What can hang from each mark
zepo: dopu zifa zuzug
gevi: beruf dopu zifa
goken: dopu repu
mokar: goken
dopu: gevi
zifa: zepo
fefat: dopu repu
repu: gevi goken
zuzug: zepo

Known rows, with every way that one mark hangs from another
zuzug(zepo): [ 0.70  0.40 -0.93 -0.40  0.93 -1.16 -2.92 -1.47 -0.49  2.00  1.89 -1.97
  1.44  3.48 -0.19  1.22  0.27 -2.45 -0.86 -1.99  3.14 -0.60]
fefat(dopu(gevi(beruf zifa)) repu(goken)): [-4.05  1.39 -0.12  3.19  2.20 -0.56  0.94  0.73 -2.51  1.57  0.46 -0.56
  3.26  2.56  3.35  0.43 -2.19 -1.87  0.49  0.82 -3.23 -0.07]
repu(gevi(beruf zifa(zepo(zuzug))) goken(dopu)): [-1.88 -0.79  1.61 -2.05 -2.70 -2.32  2.35  2.83  2.20 -1.47 -2.34  3.61
 -0.66 -5.55 -1.53 -0.94 -1.73  4.11  3.57 -0.05 -0.53  1.17]
goken(repu(gevi)): [-0.24  0.42 -1.19  0.06  2.38  2.89 -2.48 -1.93  2.59 -0.82  1.89 -0.44
 -0.45  0.60  1.54  1.91  1.69  3.23 -0.22 -1.54  1.30 -1.48]
zuzug(zepo(dopu(gevi(beruf)) zifa)): [ 4.59  1.55  1.51 -0.26  0.10  0.19 -0.78 -3.59 -1.80  2.00  2.44 -1.68
  4.70 -1.13 -0.71 -0.18  1.30 -3.10 -2.55  0.48  1.69  3.97]
zepo(dopu(gevi(zifa)) zuzug): [ 4.90  0.28 -0.49 -1.68  0.58  1.85  2.09 -1.93 -1.35 -0.55  1.66 -2.53
  0.01 -0.33  0.19 -1.07  2.61 -5.38 -1.28  1.40  1.77  0.67]
fefat(repu(gevi(beruf) goken)): [-6.30  1.60  0.78  0.50  2.14  2.25 -1.91 -1.10  1.25  1.54  1.97  1.91
  1.54  0.91  1.61  1.46 -0.19  2.51  2.65 -0.44 -1.28  0.86]
fefat(dopu repu(gevi(beruf zifa(zepo)) goken)): [-7.37  1.83  0.51  1.08  0.35 -1.54  0.34  3.62  0.71  1.66 -1.12  2.61
  1.57 -0.09  0.59 -0.49 -3.06  3.32  3.71  1.15 -3.66 -0.40]
zifa(zepo(zuzug)): [ 0.75 -0.50 -0.71 -1.26 -0.16 -3.12 -0.91  0.55 -0.27  0.42  0.64 -2.17
 -1.71  1.31 -2.15  0.48  1.71  0.17  1.04 -1.10  2.95 -2.90]
mokar(goken(dopu(gevi(zifa(zepo))) repu)): [ 4.63 -2.08  0.77  1.00 -1.47 -0.82  0.17  1.18 -1.84 -2.16 -1.02 -2.29
  0.79  0.78  0.75  1.63 -2.96  0.25 -1.13 -1.86 -1.41 -1.39]
zifa(zepo(dopu(gevi) zuzug)): [ 4.59 -0.33  0.82 -1.77 -1.58 -0.40 -0.18 -0.40 -1.98 -0.42  1.36 -4.47
  0.47  0.30 -2.32 -0.49  1.05 -3.47  0.22 -0.52  2.13 -2.05]
dopu(gevi): [ 1.98 -0.54 -1.53  1.30  2.52  0.94 -1.28 -1.94 -2.67  1.60  2.05 -3.46
  1.07  3.78  2.08  1.30  0.57 -3.87 -1.35 -0.89  2.83 -1.94]
goken(dopu(gevi(beruf zifa(zepo))) repu): [ 3.99 -1.19 -0.20  1.01 -0.35 -1.58  1.25  1.89 -0.26 -2.77 -3.57 -0.96
 -0.09 -0.41  0.33  0.40 -1.71  1.19 -2.27 -0.52 -0.29 -0.86]
fefat(dopu repu(gevi(beruf zifa))): [-4.60  2.18 -0.84  1.44  3.61  0.40  1.06  1.44  1.08  2.57 -1.52  1.85
  2.28  1.44  1.69 -1.18 -0.05  1.40  0.39  1.64 -3.11  0.50]
mokar(goken(dopu(gevi(zifa(zepo(zuzug)))) repu)): [ 5.23 -1.54  1.98  0.38 -1.63 -2.13  1.65  1.08 -0.80 -3.18 -1.04 -1.85
  0.62 -1.15 -0.05  1.28 -0.86  1.22 -0.82 -1.92 -1.00 -0.42]
repu(gevi(zifa) goken): [-3.43  0.26 -1.52 -0.75  0.99  2.02 -0.66 -0.65  1.21  0.70  2.03  2.55
 -1.19 -0.79  2.45  0.67 -0.54  0.10  2.17  0.60  0.73  0.17]
mokar(goken(dopu)): [ 1.73 -2.66  1.01 -1.10 -0.62 -0.76 -1.39 -0.37 -3.03  0.57  1.66 -3.47
  1.31  2.79  0.39  0.97 -1.53 -0.06 -0.03 -3.31 -0.63 -1.55]
zifa(zepo(dopu)): [ 2.04 -0.82 -0.39 -3.03 -1.51 -0.36 -2.49  0.29 -1.77  0.26  1.57 -4.15
 -1.25  2.25 -2.91 -0.86 -0.26 -2.09  0.65 -0.57  1.61 -2.97]
gevi(beruf dopu zifa(zepo(zuzug))): [-1.30  0.26 -1.01  1.39 -1.79 -2.85  2.08  1.01  1.30 -0.18 -2.73  2.48
 -3.89 -0.90 -2.30 -2.02  2.59 -1.01 -1.59  2.12  0.58  0.44]
repu(gevi(dopu zifa) goken): [-4.86  0.47 -1.57  1.41 -0.88  2.66 -0.62 -1.35  1.76  0.42  2.29  3.49
 -2.17 -1.08  2.00 -0.63  0.42 -0.03  1.42  1.01 -0.12  0.84]
gevi(beruf dopu zifa): [-1.88 -0.02 -2.27  2.23  0.27  0.33  0.73 -0.88  0.25  0.89 -1.31  1.90
 -2.92  1.53  0.33 -1.54  1.97 -2.42 -3.19  2.09  0.03  0.91]
mokar(goken): [-0.24 -1.13 -0.15  0.16  0.77  0.14 -1.72 -1.49 -2.83  2.01  2.38 -2.49
  0.00  3.99  0.85  1.80  0.00 -1.60 -0.79 -1.53  0.15 -1.49]
zepo(dopu zifa zuzug): [ 3.37  0.46  0.08 -3.65  0.68 -0.12 -0.28 -3.36 -0.61 -0.10  5.07 -3.20
  0.45 -1.86 -2.19 -0.45  4.54  0.12 -0.41  0.04  1.85  1.51]
repu(gevi(dopu zifa)): [-2.38  0.67 -2.39  1.62  0.58  2.44 -0.22 -1.40  2.00  1.29  0.45  2.67
 -1.99  0.44  1.39 -1.47  1.89 -1.09 -0.32  1.48  0.75  0.53]

Rows
[-6.40  1.54  0.06  1.80  0.14  3.10 -3.22 -2.06  1.90  1.18  4.63  1.62
  0.67  1.48  1.47  0.45  0.74  1.55  2.74 -1.22 -1.13 -0.15]  fefat(repu(gevi(dopu) goken))
[ 3.52 -0.33  1.64 -0.79 -1.61 -0.87  1.08 -0.17 -1.61 -0.26 -1.01 -2.57
  0.40 -0.82 -2.89 -1.01  1.35 -3.06 -0.60  0.51  1.21 -0.44]  zifa(zepo(dopu(gevi(beruf)) zuzug))
[ 2.82  0.05 -1.08  0.67  0.50 -2.28  1.76  0.56 -1.09  0.19 -0.80 -1.08
 -1.21  0.56  0.13  0.21  1.01 -3.34 -0.33  1.06  2.64 -1.18]  dopu(gevi(zifa(zepo(zuzug))))
[-4.29  1.96  1.47 -2.16 -1.27  1.88 -0.31  1.32  1.57  0.10  0.04  2.89
 -0.07 -1.76 -1.48 -1.10 -1.49  1.00  3.03  1.94 -2.88  1.15]  fefat(repu(gevi(beruf zifa(zepo(dopu))) goken))
[-2.05  0.96 -1.68  2.97  0.77  3.20  0.21 -1.49  3.98 -1.39 -1.51  4.27
 -2.80 -1.59  1.37 -0.69  2.76  2.35 -2.45  1.75 -1.01  1.91]  goken(repu(gevi(beruf dopu zifa)))
[ 1.24  0.08 -1.74  2.26  2.78  0.53  1.50 -0.85 -1.85  1.43 -1.82  0.24
 -0.28  1.95  2.47  0.20  0.35 -4.42 -2.78  2.08  1.10  0.74]  dopu(gevi(beruf zifa))
[-4.18  0.60  1.09 -0.67  0.96  1.11  0.63  0.60  1.58 -0.20 -0.13  2.90
  1.49 -1.58  1.45 -0.14 -1.63  3.41  2.66 -0.19 -3.04  1.95]  fefat(repu(gevi(beruf zifa) goken(dopu)))
[ 2.75 -0.47  0.33 -3.67 -2.00 -1.41 -0.74  0.22 -0.65 -0.60  1.53 -3.57
 -1.27  0.13 -3.61 -0.96  1.71 -1.11  0.91 -0.66  1.87 -2.22]  zifa(zepo(dopu zuzug))
[ 1.09 -1.50  1.51 -0.12 -2.26 -3.37  2.87  2.05 -1.34 -1.53 -2.35  0.29
 -0.01 -3.04 -0.53 -0.06 -2.21 -0.04  1.49 -0.18  0.10  0.21]  repu(goken(dopu(gevi(beruf zifa(zepo(zuzug))))))
[ 1.27 -0.20 -1.45  1.92  0.98 -1.61  1.47  1.54 -1.88  1.41 -3.21  0.25
 -0.84  1.45  0.51 -0.12 -0.89 -3.42 -1.89  2.09  1.16 -0.55]  dopu(gevi(beruf zifa(zepo)))
[ 0.76 -1.05  1.62  0.08  0.18  1.86  1.36  0.12  1.74 -1.81 -2.19  2.54
  0.40 -2.40  1.51  0.65 -1.01  4.40 -1.32 -0.68 -3.33  2.17]  mokar(goken(dopu repu(gevi(beruf zifa))))
[ 1.51 -0.30  0.97 -1.47 -1.11 -1.34  2.10  2.22  4.07 -3.59 -3.94  2.92
 -1.26 -4.83 -1.64 -0.56  0.64  6.29  0.54 -0.19 -0.59  0.74]  goken(dopu repu(gevi(beruf zifa(zepo(zuzug)))))
[ 4.82  0.92 -0.24 -0.95 -0.11  1.48 -0.24 -2.09 -1.47  0.89  1.32 -2.02
  2.45  1.20  0.41 -0.65 -0.02 -7.04 -1.91  0.47  1.87  1.63]  zuzug(zepo(dopu(gevi(zifa))))
[ 2.86 -0.53  0.61 -0.50 -1.18  0.31 -0.60  0.23 -2.97  0.70 -1.08 -2.89
  0.57  1.24 -1.91 -0.78 -0.68 -3.80 -0.98  0.61  1.04 -1.32]  zifa(zepo(dopu(gevi(beruf))))
[-2.69 -1.02  0.84 -1.57 -2.02 -1.25  0.95  2.88  1.06 -0.45 -2.56  3.05
 -0.69 -3.45 -0.57 -0.64 -3.63  3.72  3.04  0.07 -1.12  0.50]  repu(gevi(beruf zifa(zepo)) goken(dopu))
[-1.96  0.49 -1.16 -0.10  0.64 -0.45  0.78  1.97  1.47  1.41 -3.52  3.55
 -1.97 -0.78 -0.35 -0.75 -0.34  0.76  0.35  2.43  0.54  0.22]  repu(gevi(beruf zifa(zepo)))
[ 4.53 -2.24  1.54  1.20  0.14  1.07 -1.27 -1.66 -2.44 -1.77  1.65 -4.16
  2.67  1.89  2.10  2.52 -1.43  0.80 -1.65 -3.90 -0.93 -1.28]  mokar(goken(dopu(gevi) repu))
[ 3.30  1.16  0.26 -3.08 -0.24 -0.26 -2.61 -3.23 -1.06  1.51  4.83 -2.78
  2.66 -0.29 -2.00 -0.01  1.80 -1.59 -0.86 -0.79  2.34  2.06]  zuzug(zepo(dopu zifa))
[ 2.54 -2.21  0.99 -0.72 -0.22  0.22 -1.85 -0.88 -1.00 -2.12  2.09 -3.58
  0.82  2.00  0.55  2.09 -0.77  3.05 -1.00 -4.04 -1.43 -1.54]  mokar(goken(dopu repu))
[-0.92  0.50 -0.70  0.90  2.50  2.58 -1.44 -1.52  2.63 -0.83 -0.12  1.44
 -0.75 -0.49  1.08  1.41  1.70  4.13 -1.12 -0.48  0.32  0.08]  goken(repu(gevi(beruf)))
[-7.26  1.83  0.52  2.31 -1.37  0.70 -0.36  1.07  2.56  0.92 -0.56  5.14
 -1.14 -0.74 -0.08 -1.09 -0.63  1.64  2.33  1.68 -2.73  1.31]  fefat(repu(gevi(beruf dopu zifa(zepo)) goken))
[ 2.13 -0.31 -1.48 -3.12 -1.40 -0.33 -0.53  1.26 -1.29 -0.11  0.21 -1.85
 -2.32  1.30 -2.31 -1.67 -0.37 -2.92 -0.30  1.23  0.73 -1.85]  gevi(zifa(zepo(dopu)))
[-4.28  0.36  1.71 -1.06 -0.69 -0.74  0.29  2.98  1.61 -0.09 -1.48  3.06
  0.94 -1.61 -0.32 -0.34 -3.13  4.17  3.79 -0.24 -2.85  0.62]  fefat(repu(gevi(beruf zifa(zepo)) goken(dopu)))
[ 0.76 -0.68 -0.01 -0.86 -0.38 -0.46  0.84  2.59  3.15 -2.47 -3.91  2.40
 -1.06 -3.02 -0.77 -0.29 -1.32  5.33 -0.11 -0.09 -0.91  0.06]  goken(dopu repu(gevi(beruf zifa(zepo))))
[-0.22 -0.14 -1.71  0.81 -1.92 -2.64  0.89  0.69  1.06 -0.20 -0.23  0.65
 -3.87  0.18 -1.92 -1.60  2.51 -1.29 -0.53  1.05  1.53 -1.00]  gevi(dopu zifa(zepo(zuzug)))
[-1.23 -0.53  2.00  1.07  1.13  0.22 -0.91 -0.54 -2.23 -0.12  1.72 -2.25
  3.74  1.76  1.45  1.37 -2.14  0.38  1.19 -2.48 -1.30 -0.01]  fefat(repu(goken(dopu(gevi(beruf)))))
[-1.45  0.06  0.95  1.75  1.03  2.89 -1.04 -1.76  1.41 -0.14 -0.11  1.78
  0.14 -0.01  1.42  2.10  0.42  3.24 -1.23 -0.83 -2.07  0.87]  mokar(goken(repu(gevi(beruf))))
[ 1.91  0.13 -0.49  1.27  0.41 -2.66  2.72  0.83 -0.90  0.44 -3.13  0.84
 -0.92 -0.41 -0.18 -0.34  1.15 -2.83 -1.44  2.16  1.55  0.11]  dopu(gevi(beruf zifa(zepo(zuzug))))
